Each row was made from one path, in order. Every step used is in the known rows, and no mark comes twice. Write each row's path.
Known rows
t d a g: [  6   4  -3  23  -4   0 -20   3  15   0  15 -28   1  18 -15   9  24  -6
   0 -26 -14   1   6  25   7]
a g p d: [ -7   1   4  17  10   2 -15  -1  14  13 -13 -11  -7  20  -6   3   5 -14
  19 -19 -28   1   8  16  21]
p d a g: [  3  -1 -12  23   2   7 -26   0  14  -2   7 -25   6  20 -15   7  17 -14
   0 -24 -11   1   6  24  14]
m g a: [  9  -4   6  11 -17 -15 -10  -6  10   7  17  -6 -14  17  -5  15  11  -8
  -2 -10 -19  -7  -5  18  14]
m g a d: [  0  -9   1 -13 -13 -15   6  -5   9  12  12 -10  -8  16  -5  15  10 -14
   9 -21  -4  -4 -11  18  25]
p d k g m: [  8   4  -7   5   4  -3   6  -1   2   0 -13  -6  11  21  10  12   2 -12
   0 -11 -15 -10  -8  16   7]
t d a g m: [  6   6  -2  18  12  -7  -8   1   7  -6  -5 -26  -2   9  -2  18  14 -13
   2 -20  -6  -1  -2  21   5]
t d p g m: [ -3   7   9  -7   9  -8   4   1   7  -5 -13 -14  16  -9   4  11   3 -15
   2 -18 -12  -3   7  18   6]
p g j: [ -1   1  -8   8  -6  11  -4   4   9  14 -23  -6  27   0  -5  14  21  -4
  20 -29  -5  -3  24  15  13]
g m: [  2   4   2   9  18 -12   7  -1   7   4 -13 -12   1   4   3  18  -1 -16
   8 -12  -6  -5  -3  15   9]
g p: [  1   4  10  33  -9 -20  -4   0  14  32   0 -10 -20  13 -14  10  -1  -1
  23 -16 -18  -4   2  12  12]
g a d: [ -2  -8   0 -17  -8  -8   3  -5   8  12   9 -19 -11  10  -8  13   6 -14
  11 -25  -3   1  -6  19  23]
k g: [  8  -3 -14  18 -23 -13   4   1  12  14   9  -2   9  21  -7   8  11  -2
  -5 -14 -20 -10  -3  16  13]
m g a d p: [ -2  -6  24  -9 -24 -22   2  -3  14   3  24 -11  -3   2 -11   1  -1  -7
   4 -12  -9  -7  -4  20  23]
g a: [  6  -2   4   5 -10  -4 -14  -5   8   8  13 -18 -18   9  -9  12   4  -7
   0 -16 -17   1   2  19  11]
a g k: [  4   2 -22  -9  16   1 -10  -5  13   6  20 -11 -14  16 -15  12  26 -15
 -10 -18  -4  -2  12  20  15]
m g: [  4  -1   5  18  -8 -24   8   0  17  13  10   9  10  21  -2  14  12 -11
   6  -7 -18 -16  -3  14  17]
d p g j: [ -2   1   3   7 -14   6  -6   4  11  10 -15  -7  28  -6  -7   8  16   0
  17 -25  -6  -4  25  17  14]
g j: [  3   1   3  18  -5   2  -1   5  10  17 -13  -6  12   8  -6  13  17  -1
  25 -21  -7  -6  17  13  14]
p g: [ -6   1 -13  -4   1   3  -3   0  12  10 -11  -8  26   0  -5  10   8 -14
   3 -27 -13  -1  16  18  11]
k g p d m: [ -3  11  15  22  -1   2   0   3   8  12 -12   7  13  18   3  14   9 -23
  16  -5 -26  -3   5  14  21]
t d: [ -2  10  24  -2   4  -6   7   6  15   9  11  -9   1  11   0   8  17  -8
  10 -19 -35  -4  10  15   6]
t d m g a: [  8   4  19  10 -17 -11  -6  -2   8   3  15  -1  -8  16   1  19  18 -12
   0  -7 -25  -6  -3  18  12]
m g p d j: [ -7   4  16  17  -1  -1  -3   6  15  20 -12  13  16  19   7  15  10 -26
  21 -11 -23  -5   9  14  11]
k g p d: [ -5   0   2  18  -4  -3  -8   1  12  17  -7  -3  -4  24  -4   2   3 -12
  15 -15 -33  -3   2  12  21]
d p g: [ -7   1   3  -6 -10  -3  -5   0  14   4   0  -9  27  -9  -9   2   1  -9
  -1 -22 -14  -2  17  20  12]
a d k: [  3   4   4 -17   0   5  10  -2   8  15   3  -9  12  25   2   6   0  -9
  17 -21  -6 -10  -2  20  11]
a g: [  4   0 -10  15   5  -1 -13  -2  16   5  -2 -17   5  12 -11   9  15  -7
   4 -24 -11   0   8  23  13]
g p d: [ -9   2  11  15   9  -1  -8   1  13  18  -9  -6  -7  19  -4   3  -1 -16
  21 -15 -30  -1   6  12  20]
p d m g j: [  3   4  12  23  -8   0   3   6  10  11 -16  13  25  16   4  18  26 -12
  25 -10 -12 -13  12  13  21]

Write each row's path
[  8   1 -10  14   0 -15   8   0   5   3 -10  -9   4  12   3  17   4 -10
  -2 -12 -10  -8  -9  15   9] -> k g m
[  0  -4   2  -6 -18  -2   5   3  10  16   0   0  12  14   3  20  14 -21
   9 -21  -4  -1   1  20  12] -> k g a d j
[  6   0   5  24 -13  -8   3   4  12  16  -8   6  17  15  -2  16  23  -2
  23 -15  -9 -14  10  13  17] -> m g j
[  3   3  12  38 -17 -31   0   0  16  31   4   2 -16  21 -10  12   6  -2
  22 -10 -20 -11  -5  11  16] -> m g p
[  6   0  -6  22  -4   7 -12   2  11  11 -17 -12  12   9  -9  13  26   1
  21 -27  -4  -3  18  19  14] -> a g j
[ 10  -1 -13  -2 -25  -4   9  -1   7  14   8  -3  15  32  -1   5   8  -1
   1 -19 -14 -13  -8  19  13] -> a d k g
[ -8   6  13 -13 -10  -2  -3   2  15   1   3 -10  26  -9  -6   1   8  -8
   0 -24 -23  -1  20  20   9] -> t d p g
[  2   3   7   0 -14  -2   8  -1   4   8   1  -2  10  13   0  21  13 -21
   8 -13  -6  -1  -4  19  23] -> k g a d m
[  1   9  12   2   6  11  -6  -1   9  16  -6  -5   4  30   3   0  -4  -9
  20 -14 -26  -9   5  16   8] -> g p d k
[ -3   3 -24 -22  13   4  -3  -4  10   9  14  -4   1   7 -11  13  20 -20
 -12 -20  -6  -2  18  16  14] -> p g k
[ -3   4   2  -2   9  -9   2  -1   7  -4 -16 -13  17  -9   2  12  -2 -15
   1 -17  -5  -3   5  18   8] -> d p g m
[  0   6  -4  -8  12  -6   4  -1  11   6  21  14  -2  23  -2  18  26 -28
  -6  -1 -13 -12   6  14  22] -> p d m g k
[  4   3   1  36  -8 -15 -14  -2  15  25  -4 -16 -20  15 -17   9   8   2
  20 -22 -14   0   3  17  13] -> a g p
[  5   3  -8  13  19  -7  -3  -3   8  -3 -17 -19   1   6   0  17   8 -14
   5 -18  -3  -2  -1  20   9] -> a g m
[  2   4  -6 -12   6 -12  11  -2  10  10  24  12  -4  21  -4  21  27 -26
  -4  -4  -3 -12   2  15  23] -> a d m g k
[  7   3  -9  22  12  -7 -10  -1   7  -5  -7 -25  -1   9  -5  18   9 -14
   1 -19   1  -2  -4  21   7] -> d a g m
[ -5   2   1 -11   8  -9   6  -2   6  -2 -16 -14  17  -9   2  12  -1 -17
   4 -20  -1  -2   2  18  12] -> a d p g m
[  6   2   5 -20  -6   7   2  -5   5  12   7 -14   1  25   1   7   0  -8
  12 -21  -7  -7  -4  21  10] -> g a d k
[ -2   1   4  32  -8  -3 -20   4  12  13  15 -20  -6  23 -15   7   3 -15
  11 -15 -17  -3   1  16  13] -> g p d a
[ -4   3 -12 -24   6  -1  -4  -4  12   5  21  -5   2   1 -13   7  16 -17
 -14 -16  -6  -3  19  18  15] -> d p g k
[ -2   4  -9  -1  16  -4   4  -1   5   1 -23 -12  16  -3   4  18   3 -18
   4 -20  -5  -2   5  17   7] -> p g m
[  2   5  16  33 -17 -28   7   1  13  30  -1   7  -9  21  -6  17   9  -9
  26  -9 -14 -10  -7  12  21] -> a d m g p
[  2  -2   4  -6 -19  -1 -19  -6   8   0   9 -19  -2  -4 -10   7   4  -6
  -7 -21 -16   3   9  22  10] -> d p g a
[ 12   2  -6  18 -24   6  -1   4   6  16  -9  -1  20  22  -2  10  20   7
  16 -20 -11 -12  10  15  10] -> d k g j
[ 13   2 -10  10 -23  -3   3   0   8  13   8  -1  15  31  -1   4   7   2
  -3 -14 -21 -14  -4  18   7] -> d k g
[  9   8   8  27 -27 -16  -1   1  10  29   5  -6 -14  28  -8   6   7   8
  15 -17 -28  -9  -3  14   6] -> t d k g p
[ -2   4  10   3 -14   6  -4   6  11   8 -13  -7  27  -6  -5   7  21   0
  18 -27 -12  -3  26  17  11] -> t d p g j
[  0  -7  18 -10 -29 -18   0  -3  12   3  24 -15  -3   2 -13   0  -2  -4
   0 -15  -9  -4  -4  20  22] -> k g a d p
